What can hang from each mark:
K_190: K_149 K_324 K_498 K_865
K_324: K_190
K_916: K_478
K_767: K_628 K_865
K_307: K_149 K_353
K_460: K_334
K_741: K_324
K_478: K_460
K_149: K_190 K_307
K_334: K_460 K_498
K_62: K_681
K_681: K_62 K_190
K_498: K_334
K_865: K_190 K_767
K_353: K_307

Each row was made from one small tree. The marks that hang from a mark follow it in brackets, in the order of their numbers. Every link used is in the known rows. Write each row's tree.
(in the rows, 128 means zero)
Known rows:
K_62{K_681{K_190{K_498 K_865}}}: [112  84 145 147 162 122 134 160 108 143 128 110 165 136 130 174 157 143
 123 117 112 154  97 138 146 152 151 100 107 140 130 111 128 149 146 119
 124]
K_741{K_324{K_190{K_149 K_498{K_334} K_865}}}: [109 116 108 171 148 139 158 141 125 121 119 102 160 138 141 111 131 137
 137 110  67 150 117 112 149 171  95 117  99 117  90 139 156 166 140 134
 143]
K_865{K_190{K_149{K_307} K_324 K_498} K_767}: [148  92  80 128 183 169  79 166  68 144 163 112 165 168 118 169 149 184
 128 173  84 137  79 153 164 187 126  87 140  68 133 152 153 213 172 123
 239]
K_767{K_628 K_865{K_190{K_149 K_324 K_498{K_334}}}}: [127 104 155 138 186 175 102 187  84 158 145 102 154 153 165 102 125 117
 128 152  76 179  63 113  94 184 131 139 125  35 162  87 156 108 133 138
 164]
K_681{K_190}: [135 114 153 136 124 142 122 120 124 130 124 129 163 117 148 153 113 135
 123 122 133 124 118 128 138 145 123 115 135 148 149 103 108 107 119 117
 101]
K_865{K_190{K_324} K_767}: [157 109 100 126 143 147  80 153 104 125 161 104 160 147 114 159 114 164
 128 154 107 133  90 156 139 158 130  93 169  77 140 131 122 196 159 102
 213]
K_478{K_460}: [127 140 142 112 142 126 167 118 143 111  95 132 135 107 106 120 153 116
 136 146 140 127 132 118 120 130 118 119 117 134 113 117 147 131 111 133
 129]
K_62{K_681{K_190{K_149{K_307} K_498 K_865{K_767}}}}: [122  74 131 142 183 142 126 167  89 141 130 105 169 144 125 180 175 161
 129 132 102 149  89 131 159 167 147  94 107 126 128 125 132 170 151 119
 150]
K_353{K_307{K_149{K_190{K_865}}}}: [126  93 102 126 181 130 134 149 108 150 128 158 158 126 118 124 136 102
 134 102 127 139 142 141 189 138 132 154 107 124 116 174 120 131 150 118
 129]
K_190{K_149{K_307} K_324 K_498{K_334{K_460}} K_865}: [120 113  95 152 222 165 107 174  44 157  83  99 178 185 179 156 180 153
 126 190  13 131  80 127 147 188  96 107  40 110  73 164 222 165 164 193
 239]
K_741{K_324{K_190{K_149 K_498{K_334{K_460}} K_865}}}: [105 111 109 174 151 140 158 148 124 124 111 100 166 131 148 110 134 136
 134 117  63 143 117 117 139 174  84 119 102 116  91 133 158 160 136 138
 145]
K_149{K_190{K_324 K_498{K_334} K_865} K_307{K_353}}: [159 117 109 143 232 146 111 115  48 126 130 130 180 199 129 108 187 154
 151 176  71 132  82 108 191 161 127  88  42  77  95 213 136 126 153 146
 203]
K_498{K_334{K_460}}: [129 119 114 128 138 132 123 141 123 118  89 115 149 107 161 115 111 114
 149 139  86 103 105 132  99 130 100 124 118 143 105 123 131 124  86 124
 157]
K_324{K_190{K_149 K_498}}: [104 119 110 146 159 124 166 132 116 156 121 146 147 104 105 119 155 126
 144 106  88 142  98 154 136 158 113 135 124 113 105 155 136 148 140 160
 148]
K_334{K_460}: [116 114 132 138 135 131 127 146 124 136 104 123 147 109 148 126 139 127
 116 148 112 112 129 145  99 135  96 135 137 126 131 106 133 111 120 141
 131]
K_767{K_628 K_865}: [126 114 170 130 152 162 124 159 117 138 141 115 138 140 155  81 132 103
 128 141 112 172  91  99  84 154 135 154 137  47 170  77 131  81 113 127
 104]
K_767{K_628}: [118 119 150 115 130 142 112 133 126 131 133 108 121 148 140 103 134 136
 131 125 128 150 112 114 104 156 130 153 151  75 155 101 141 104 118 128
 113]
K_741{K_324{K_190}}: [116 122 119 157 110 117 150 120 151 113 133 109 150 130 122 103 119 131
 144 108 111 139 129 110 143 144  92 118 127 122 114 123 120 152 128 108
 104]
K_353{K_307{K_149{K_190}}}: [125  89 103 118 170 124 130 148 114 153 132 162 154 122 112 123 131 104
 141 102 137 132 141 144 188 132 129 156 116 133 121 167 110 132 142 109
 117]
K_307{K_149{K_190{K_498 K_865{K_767}}} K_353}: [144  82 165 159 202 141 135 185  86 136 136 137 161 132 109  96 133 138
 115  76  91 121 121 155 201 165 146 108 112  69  89 206 142 139 165 155
 155]
K_307{K_149{K_190{K_324 K_498{K_334}}} K_353}: [140  86 171 150 186 119 123 184  86 146 122 134 160 136 114  97 115 132
 135  82  86 107 108 154 198 149 130 106 100  96  81 195 143 134 150 152
 144]
K_767{K_865}: [136 124 148 143 150 148 140 154 119 135 137 133 145 120 144 106 125  95
 125 145 112 149 106 112 107 126 132 129 114 101 143 104 116 104 122 126
 119]
K_334{K_460 K_498}: [108  98 142 151 143 136 109 150 124 143 118 123 155 108 157 135 158 145
 102 157  86  91 126 170  91 141  83 139 127 116 132  98 136  87 124 149
 147]
K_149{K_190{K_865{K_767}} K_307{K_353}}: [179 114 110 137 220 163 121 103  67 102 149 133 165 172 105 100 191 158
 141 163 113 131 106 101 187 155 139  96  89  55 122 212  96 122 149 122
 191]
K_767{K_865{K_190}}: [146 122 138 148 163 156 126 156 111 139 153 132 149 116 141 113 115  96
 120 143 118 157 100 119 111 137 140 117 125  80 161 113 108 109 135 117
 149]
K_62{K_681}: [116  97 135 128 143 101 133 157 124 133 131 108 129 128 104 152 151 135
 141 118 133 142 109 132 134 122 148 111 124 138 125 118 115 157 135 107
 122]
K_865{K_190{K_149 K_498} K_767}: [139  90  89 134 173 174 102 171  89 139 168 119 152 134 116 158 134 174
 116 139  96 144  95 162 148 186 141 102 163  72 138 144 140 201 161 117
 221]
K_62{K_681{K_190}}: [121  87 153 134 140 111 129 151 122 135 129 109 153 121 118 169 142 140
 138 114 137 140 102 131 141 133 144 103 128 151 140 101 102 141 129 100
 103]
K_916{K_478{K_460{K_334{K_498}}}}: [105 117 133 124 148 118 135 136 146 113 125 141 135 131 137 151 153 115
 128 139 102 103 163 139 114 129 148 110  97 118 123  89 125 112 116 131
 153]
K_681{K_62 K_190{K_498 K_865}}: [ 99  99 169 139 172 145 130 138 111 167 118 149 180 123 188 155 124 144
  95 131 102 155  81 146 149 168 136  96 109 133 151 126 128 128 128 125
 107]
K_353{K_307}: [111 105  90 107 147 117 132 127 139 144 136 156 154 134 117 127 129 113
 145 129 127 147 140 140 160 128 134 150 122 143 138 135 122 137 133 106
 115]
K_307{K_149{K_190} K_353}: [149  91 179 149 180 124 135 172 101 135 130 138 144 116 102  89 116 127
 127  69 119 108 131 144 194 140 138 116 121  89 102 196 118 116 147 143
 124]
K_865{K_190{K_149 K_324} K_767}: [157 104 102 130 162 161  85 172  88 134 153  97 153 140 114 168 120 174
 126 155  95 133  91 154 142 172 126 100 167  78 133 135 137 200 169 116
 227]
K_478{K_460{K_334{K_498}}}: [126 120 145 113 141 138 150 107 130  95 118 147 133 112  91 130 148 125
 124 135 126 102 127 118  97 136 114 106 117 126 136 101 146 120  99 140
 143]
K_767{K_628 K_865{K_190{K_324 K_498{K_334}}}}: [128 108 152 135 174 164  98 174  95 152 150 108 159 157 165  97 120 110
 131 152  84 180  63 115  92 174 135 134 128  34 167  85 147 105 128 127
 154]
K_149{K_307{K_353}}: [146 115 122 118 164 129 117 110 112 116 138 140 146 162 113 100 152 141
 148 145 122 120 120 109 172 134 135  96 101  95 139 177 125 124 126 129
 139]

Which tree is each row?
[152  93  72 124 186 170  76 166  68 137 152 107 170 165 128 164 138 177
 142 171  68 130  67 149 160 185 123  84 132  76 121 158 152 216 155 116
 252] | K_865{K_190{K_149{K_307} K_324 K_498{K_334}} K_767}
[136 117 111 142 189 149 154 126 104 125 120 121 162 125 102  98 169 138
 150 116  76 148  91 129 144 177 122 122 131  54 114 180 133 149 146 157
 185] | K_324{K_190{K_149{K_307{K_353}} K_865{K_767{K_628}}}}
[118  97 102 143 205 191 126 183  73 134 114  96 156 158 161 135 157 162
 121 139  30 156  85 132 131 207 135 129 104  73  90 148 202 179 147 164
 224] | K_190{K_149 K_498{K_334} K_865{K_767{K_628}}}
[113 114  91 139 174 132 155 124 102 148 105 145 161 109 121 110 164 123
 165 126  72 126  82 142 135 161  96 124 106 114 100 169 134 147 116 155
 170] | K_324{K_190{K_149{K_307} K_498{K_334{K_460}}}}
[142 124 122 140 164 142  99 159  90 151 138 105 139 136 129 160 119 147
 121 142 107 138 108 140 139 158 123 113 133 104 134 136 146 152 170 139
 196] | K_865{K_190{K_149 K_324}}
[146 118 140 150 176 166 129 169 100 145 149 126 145 112 142 119 120 103
 118 142 109 158 101 117 114 147 137 123 124  81 156 115 118 113 141 127
 159] | K_767{K_865{K_190{K_149}}}
[106  93 158 137 203 166 127 142  86 171 114 146 177 132 187 162 148 156
 100 146  94 152  78 129 166 182 129  95  92 125 150 145 138 134 134 135
 129] | K_681{K_62 K_190{K_149{K_307} K_498 K_865}}
[123 103 155 140 175 165  98 180  93 155 142 105 164 151 172  96 124 110
 127 159  79 174  63 121  82 177 124 136 131  33 168  77 148  98 125 132
 156] | K_767{K_628 K_865{K_190{K_324 K_498{K_334{K_460}}}}}
[156 110 112 129 209 133 104 113  60 130 138 140 171 190 117 105 176 157
 164 175  91 119  80 112 191 148 120  89  58  93 104 200 117 127 135 128
 178] | K_149{K_190{K_324 K_498{K_334}} K_307{K_353}}
[109 119 107 168 135 129 154 128 135 114 125 107 165 143 141 104 126 130
 141 110  76 149 116 113 146 162  97 112 101 116  95 137 146 162 133 123
 134] | K_741{K_324{K_190{K_498{K_334} K_865}}}
[147  84  87 129 191 174  96 161  82 133 173 125 160 151 109 144 146 180
 126 148  93 139  91 153 170 190 144  87 150  57 143 167 139 200 161 117
 227] | K_865{K_190{K_149{K_307{K_353}} K_498} K_767}
[165  98  99 125 179 162  80 163  81 128 158 102 162 157 107 154 132 180
 136 162  92 129  88 143 163 174 129  84 153  61 138 158 135 199 168 116
 232] | K_865{K_190{K_149{K_307{K_353}} K_324} K_767}
[114 116  97 157 180 145 166 141 103 144 122 132 163 114 110 125 167 137
 133 113  62 152  92 157 139 178 122 127 123  87  94 168 150 172 157 167
 189] | K_324{K_190{K_149 K_498 K_865{K_767}}}
[137 119 121 137 160 165 120 145 110 112 130  99 147 153 140 125 148 146
 113 136  93 154 111 125 120 170 141 129 139  62 124 132 155 149 148 137
 179] | K_190{K_865{K_767{K_628}}}
[148 110 151 146 160 131 114 165  85 148 118 128 136 123 124 131 131 122
 124 102 131 107 122 136 169 134 112 132 114 116  96 168 124 130 151 138
 139] | K_307{K_149{K_190{K_324}}}
[127  84 105 119 181 137 114 160 102 150 131 141 165 144 119 124 139 118
 138 114 115 144 125 144 183 152 129 156 122 100 119 160 129 146 153 114
 141] | K_353{K_307{K_149{K_190{K_324 K_865{K_767{K_628}}}}}}
[126 118 111 140 155 129  94 148  97 155 152 123 153 156 132 155 123 144
 117 145 103 146  98 157 144 159 130 102 123 101 136 135 152 158 167 136
 186] | K_865{K_190{K_324 K_498}}
[134 114 132 151 170 156 126 161 105 149 159 139 156 127 145 116 124 101
 116 145 106 163  94 128 117 147 142 116 118  79 156 114 122 118 139 125
 152] | K_767{K_865{K_190{K_498}}}
[136  97 141 150 171 134 114 177  76 154 108 131 150 123 139 129 134 122
 127 110 103 102 109 148 162 145 102 129 101 120  85 166 139 135 140 146
 152] | K_307{K_149{K_190{K_324 K_498{K_334{K_460}}}}}
[124  95 154 144 154 112 122 160 107 139 118  93 167 141 129 179 147 143
 129 127 111 146  95 133 142 142 141  97 109 144 127 105 125 149 151 119
 129] | K_62{K_681{K_190{K_324 K_865}}}
[113  80 141 134 148 113 127 157 114 139 126 114 162 128 128 168 140 141
 144 115 115 140  88 138 144 142 144  97 114 157 129 106 115 152 121 102
 115] | K_62{K_681{K_190{K_498{K_334}}}}
[116 102 122 132 193 138 106 167  68 166 126 121 158 189 129 146 169 173
 132 169  58 130  94 137 179 171 115 102  73 109 102 159 197 167 171 178
 179] | K_190{K_149{K_307{K_353}} K_324 K_498}
[155 122  90 127 196 145  98 102  53 134 133 139 160 186 129 128 187 151
 161 189 105 120  81 104 173 144 108 103  57 109 106 184 113 131 131 122
 184] | K_149{K_190{K_324 K_498{K_334}} K_307}
[141 110 156 134 186 176  96 171  83 151 150 101 148 157 155 102 137 118
 128 162 101 176  74  97 100 176 129 137 130  24 179  94 141  97 140 133
 158] | K_767{K_628 K_865{K_190{K_149{K_307} K_324}}}
[110  77 143 151 179 133 135 178  95 146 107  99 170 123 144 175 156 145
 128 123  87 143  90 139 136 162 135 103 103 146 118 110 139 150 137 129
 145] | K_62{K_681{K_190{K_149 K_498{K_334{K_460}} K_865}}}
[169 117 123 128 198 141 121  94  80 114 150 147 149 161  99  93 178 149
 154 155 138 121 113  98 185 136 131 103  89  82 134 200  82  99 132 116
 150] | K_149{K_190 K_307{K_353}}
[135 109 163 137 178 180 114 174  97 147 153 107 138 132 154  94 126 111
 121 139 109 180  85 103  90 176 140 148 147  27 182  88 132  89 132 129
 145] | K_767{K_628 K_865{K_190{K_149}}}
[157 124 124 144 185 167 127 124  82 114 141 115 144 145 124 119 169 149
 122 144 118 147 109 114 134 158 134 137 123  69 120 155 104 117 147 121
 174] | K_149{K_190{K_865{K_767{K_628}}}}
[152  99 180 159 195 125 128 181  86 139 120 122 157 135 112  99 123 129
 119  82  94 115 123 144 196 149 135 111 102  81  87 199 142 123 171 162
 150] | K_307{K_149{K_190{K_324 K_865}} K_353}
[110 119 112 130 143 118 104 154  99 152 112 119 159 169 153 145 125 140
 144 155  59 127  83 148 137 146 112 109  85 143  87 128 179 167 133 146
 168] | K_190{K_324 K_498{K_334}}
[130  95 159 137 200 181 111 174  87 152 162 118 153 154 150  84 141 122
 123 145  93 183  77 107 113 188 146 132 129  12 181 108 145  96 137 138
 150] | K_767{K_628 K_865{K_190{K_149{K_307{K_353}} K_498}}}
[104 115 114 160 117 119 151 126 144 123 138 117 155 139 126 107 127 137
 139 110 100 145 123 119 149 154  94 116 119 122 110 124 135 160 133 116
 107] | K_741{K_324{K_190{K_498}}}
[139  91 174 162 202 127 128 187  79 149 125 130 163 145 116 103 131 135
 115  84  83 122 118 154 202 159 137 107  94  80  83 201 156 132 175 169
 153] | K_307{K_149{K_190{K_324 K_498 K_865}} K_353}
[116 117 121 160 124 128 153 134 140 119 128 103 145 125 122 110 124 139
 142 107 102 140 130 108 145 153  89 123 126 123 110 126 130 156 135 118
 113] | K_741{K_324{K_190{K_149}}}
[111 118 104 148 162 135 155 124 118 136 130 134 167 128 114 108 162 129
 137 112  76 160  85 155 128 175 125 128 134  67 110 155 140 158 144 153
 170] | K_324{K_190{K_498 K_865{K_767{K_628}}}}
[116  84 100 121 176 125 131 151 109 159 136 167 158 128 115 126 137 109
 137 104 129 138 137 150 192 139 131 155 110 132 118 168 120 138 144 115
 120] | K_353{K_307{K_149{K_190{K_498}}}}
[118 106 108 155 199 167 113 194  61 158 118  94 168 181 147 174 168 177
 102 168  26 151  90 153 152 194 122 114  91  93  79 143 220 202 197 186
 229] | K_190{K_149 K_324 K_498 K_865{K_767}}
[124 101 157 141 186 181 113 180  91 157 158 114 145 143 157  97 134 116
 116 141  98 186  80 112  95 186 142 145 138  25 178  89 146  98 137 135
 147] | K_767{K_628 K_865{K_190{K_149 K_498}}}
[132 131 104 148 152 129 160 115 128 122 121 130 161 108 105 113 148 120
 143 109  92 144 100 147 127 151 122 124 139  87 107 161 116 153 141 142
 170] | K_324{K_190{K_865{K_767}}}
[112 102 186 124 157 135 113 156 106 174 104 126 167 113 175 170 105 157
 114 144 108 132  76 138 145 153 111 102 126 154 149 106 119 134 127 120
 103] | K_681{K_62 K_190{K_149 K_324}}
[121 104 145 159 175 171 134 150  89 149 116 123 173 134 165 168 142 149
  99 127  85 145 112 133 150 185 128 117 101 133 127 122 161 123 153 159
 146] | K_681{K_190{K_149 K_498 K_865}}
[ 95  92 172 125 149 134 124 135 122 169 126 159 171 114 175 152 113 147
 109 130 122 143  80 149 149 155 129  98 126 148 161 112 109 129 109 107
  81] | K_681{K_62 K_190{K_498}}
[155 113 112 147 231 155 128 105  60 124 149 147 164 183 116 100 201 153
 133 160 103 141 106 108 193 163 140  98  60  65 118 215 120 110 157 144
 180] | K_149{K_190{K_498 K_865} K_307{K_353}}
[113 104 110 143 174 168 121 155  96 132 140 114 159 172 148 131 166 156
 104 141  69 165  99 144 132 190 145 124 120  59 117 136 182 166 158 153
 185] | K_190{K_498 K_865{K_767{K_628}}}
[123 119 111 164 126 133 150 127 142 105 133 100 161 137 126 108 127 139
 135 113  94 147 125 112 144 158  98 112 127 103 107 132 130 167 140 113
 132] | K_741{K_324{K_190{K_865{K_767}}}}
[114 111  92 157 186 148 164 148 101 139 102 126 174 105 127 119 158 130
 144 117  43 141  81 158 125 179 107 125 118  94  83 165 151 170 136 165
 204] | K_324{K_190{K_149 K_498{K_334{K_460}} K_865{K_767}}}
[140 120 104 147 189 144 160 124 105 124 119 127 164 117  99 108 167 136
 149 118  76 140  96 134 151 167 121 115 123  72 105 190 127 158 150 157
 190] | K_324{K_190{K_149{K_307{K_353}} K_865{K_767}}}
[134 123 125 142 170 132 117 130  76 149 139 133 149 159 123 139 163 151
 129 159 110 135 101 136 151 144 117 127  94 118 108 147 121 126 154 135
 154] | K_149{K_190{K_324 K_498}}
